What can hang from each mark:
C: T U
K: P
T: B C
D: X
S: J
U: C X
J: B P
B: D J T
P: J K

Every row comes from one small tree of marks. Brackets hold a mark, then the marks that hang from it, in alphabetical order. Every link used is in the known rows. Which tree was each row made from?
In the rows, zero is written as 128.
Known rows:
(J (B T) P): [130 124 128 129 123 136 101 122  88 148 114 179  87 138 100 135 122 143
 161 182 146 115 141 118 137]
(T (B (J P)) C): [141 107 136 142 122 123 157 134 170 104 131 128 158 136  84 171 128 140
  85 152 171 130 102 127 105]
(S J): [113 139 145 113 169  97 127  96 149 141 119 104  71 109 142 157 106 127
 103 151 154 132 124 116 152]
(S (J (B D T) P)): [111 141 143 115 128 163  94 133  66 148 133 227  97 142 125 186 142 126
 131 145 137 117 123 143 161]
(K (P J)): [122 126 128 139 181 152 103  81 111 174 136  53  86 141 132 107  73 134
 149 107 141 133 151 113  75]
(B (D X)): [132 174 137 125 133  94 152 122 166 123 172  90 130  92 150  98 158 121
 146  77 120 141 117 147 134]
(U C): [124 123 129 124 142  53 154 114 166 135 117  78 116  96 143  72 112 130
 174 146 130 126 116 114 133]
(B (T C)): [146 132 117 142 119 103 145 157 134 102  91 108 131 113 109 116 118 131
  76 160 139 135 159 122 140]
(C (T B) U): [125 127 120 110 118  81 142 141 236  87  87  88 187 116 126 124 121 127
 110 151 134 126 110 119 137]
(B (D X) (T (C U))): [151 140 110 134  91 134 162 190 137  74 154 134 205 120 163  64 172 108
  87  87  94 145 141 156 136]
(T B C): [145 145 131 142 149 109 167 145 201  74 112  90 153 108 117 189 115 135
  65 135 135 140 128 118 119]
(C (U X)): [135 110 126 114 148  93 153 115 170 120 138  60 129 122 192  41 110 115
 156 149 107 139 114 118 143]
(K P): [131 139 127 133 166 114 127  86 146 164 141  44 106 122 117 106 103 136
 149 123 126 134 148 108  87]
(K (P (J (B D T)))): [114 135 127 145 161 201  79 124  60 157 140 161 100 156 131 138 104 130
 146  96 109 128 162 127  86]
(P K): [131 145 122 127 125 103 121  86 140 159 117  56 104 120 104 134 116 136
 135 114 136 131 148 114 128]
(S (J (B T) P)): [115 117 138 115 143 147  93 115  78 152 119 206  69 142 121 170 118 133
 124 185 152 116 133 121 149]
(J (B D)): [120 164 148 128 155 136 130 118 114 128 137 155  87 108 138 181 138 133
 146 105 110 130 121 119 150]
(K (P (J (B (T C))))): [130 105 117 151 168 202 100 124  51 143 123 134  91 158 129 137  86 135
 104 122 117 129 174 107  75]
(P (J (B D)) K): [111 145 133 136 143 195  87  99  54 159 134 145  82 148 134 187 109 130
 142  60 116 127 143 128 125]
(U (C T)): [119 116 120 110 116  35 152 119 176 141  85  64 134  85 126  66 120 127
 166 154 139 114 109 116 141]
(T (B J) (C U)): [137  96 130 138 132 127 167 156 197  62 129 130 183 141 126 145 130 129
  59 139 134 141 110 116 113]
(S (J B (P K))): [115 119 136 110 143 164  96  74  64 177 137 155  62 149 120 199 120 135
 135 137 144 116 128 115 137]
(P (J B)): [113 124 142 134 186 155 104  94  91 140 117 134  38 130 148 159  78 138
 138 132 144 127 136 104 125]
(U (C T) X): [123  97 118 105 119  28 163 122 173 147 102  56 136  85 164  14 122 115
 185 165 119 116  98 124 140]
(T (B D) (C (U X))): [147 136 129 131 127 141 182 178 191  58 151 106 223 125 184 135 144 109
  89  95  79 146 101 149 135]

Which tree is each row?
[117 118 131 140 195 183  95  81  76 169 141 104  58 149 140 142  77 138
 151 111 124 128 153  99  74] | (K (P (J B)))
[115 117 116 141 135 179  67 112  57 148 102 165  71 160 113 151  94 136
 125 123 131 123 175 115 116] | (P (J (B T)) K)
[135 150 131 141 123 156 134 169  82  98 116 192 124 120 125 176 149 129
  92 121 102 130 148 129 148] | (J (B D (T C)))
[146 130 117 132  95 135 157 189 121  87 128 128 201 128 171  72 150 105
 100 114  87 141 132 153 155] | (B D (T (C (U X))))
[128 153 133 124 108 172 106  94  60 176 151 145 113 142 105 186 147 137
 180  86 118 118 122 135 135] | (J (B D) (P K))
[132 126 126 123 124 154 104  76  73 177 133 124  80 144  99 167 123 145
 172 130 136 116 134 111 123] | (J B (P K))
[109 143 137 141 149 174  87 143  73 126 115 197  85 138 138 156 107 129
 132 115 127 126 147 134 138] | (P (J (B D T)))
[118 123 121 116 117  40 151 140 223 109  86  93 169  91 116 104 124 129
 150 157 137 115 105 122 129] | (U (C (T B)))
[141  88 111 142  65 137 118 134  75 154 115 142 148 160  55 105 141 135
  98 153 171 122 146 134 116] | (B (J (P K)) (T C))
[111 145 155 109 151 161 112 101  75 161 150 184  78 132 141 206 135 128
 143 124 137 120 102 136 157] | (S (J (B D) P))
[130 102 116  99 119  72 153 122 180 129 101  48 151 110 171  35 119 114
 147 156 119 126 106 120 151] | (C T (U X))
[121 159 137 134 130 137 110 154 105 116 118 200 107 119 121 159 146 131
 134 131 109 126 145 129 153] | (J (B D T))
[128 133 143 124 104 109 140 110 131 158 194 131 136 123 113  77 174 126
 170  95 161 130  88 156 119] | (B (D X) (J P))
[151 111 122 131 143 122 179 159 204  59 133  84 190 127 179 118 119 117
  81 139  97 145 112 124 120] | (T B (C (U X)))
[151 149 123 133 124 139 184 177 205  44 171 112 226 118 171 138 163 113
  75  69  89 150 111 149 116] | (T (B (D X)) (C U))
[150 101 109 131 114 113 156 169 136  89 110 103 164 131 164  51 122 114
  92 163 107 139 147 128 141] | (B (T (C (U X))))
[124 168 127 117 110  77 147 148 230  97 127 103 182  88 114 137 162 124
 116 102 134 127 106 149 131] | (C (T (B (D X))))
[121 128 126 136  54 135  92 137  85 172 136 177 164 158  57 107 165 128
 152 116 160 119 129 161 135] | (B D (J (P K)) T)
[135  99 124 145 108 103 139 155 124 110 101 148 124 129  85 101 133 133
  68 171 162 133 145 120 128] | (B J (T C))
[131 122 115 130  99 157  84 111  64 166 115 169  99 156  83 146 130 143
 159 154 136 113 158 121 127] | (J (B T) (P K))
[121 104 119 111 120  35 160 143 222 114 104  82 169  91 155  52 126 117
 168 169 114 117  94 129 128] | (U (C (T B)) X)
[129 130 131 125  81 127 125 100 110 176 196 122 147 138  97  87 181 125
 169  69 151 128 103 158 111] | (B (D X) (J (P K)))
[105 149 145 119 148 151 101 145  93 123 122 226  87 126 139 191 142 123
  99 139 118 126 137 133 164] | (S (J (B D T)))
[114 120 131 140 163 157  86 126  85 129  99 175  57 140 132 140  84 136
 126 154 144 125 157 112 127] | (P (J (B T)))
[146 112 110 137  92 175 108 126  43 148 113 162 118 156  86 163 132 141
 118 144 128 117 161 120 123] | (J (B (T C)) (P K))
[121 143 139 135  92 134 114 123 164 141 154 155 179 148  70 177 157 134
 143  99 154 125 100 154 114] | (T (B D (J (P K))))
[124 133 123 106 106  95 153 161 223  89 118 100 217 115 166  92 146 108
 133 123  99 129  89 149 147] | (C (T (B D)) (U X))
[141  80 128 134 133 123 175 158 195  66 143 120 185 141 156 103 131 118
  75 149 118 143 100 122 112] | (T (B J) (C (U X)))
[134 150 127 122 105 166 116  97  72 165 186 143 117 136 124 146 168 131
 181  68 110 122 123 143 117] | (J (B (D X)) (P K))
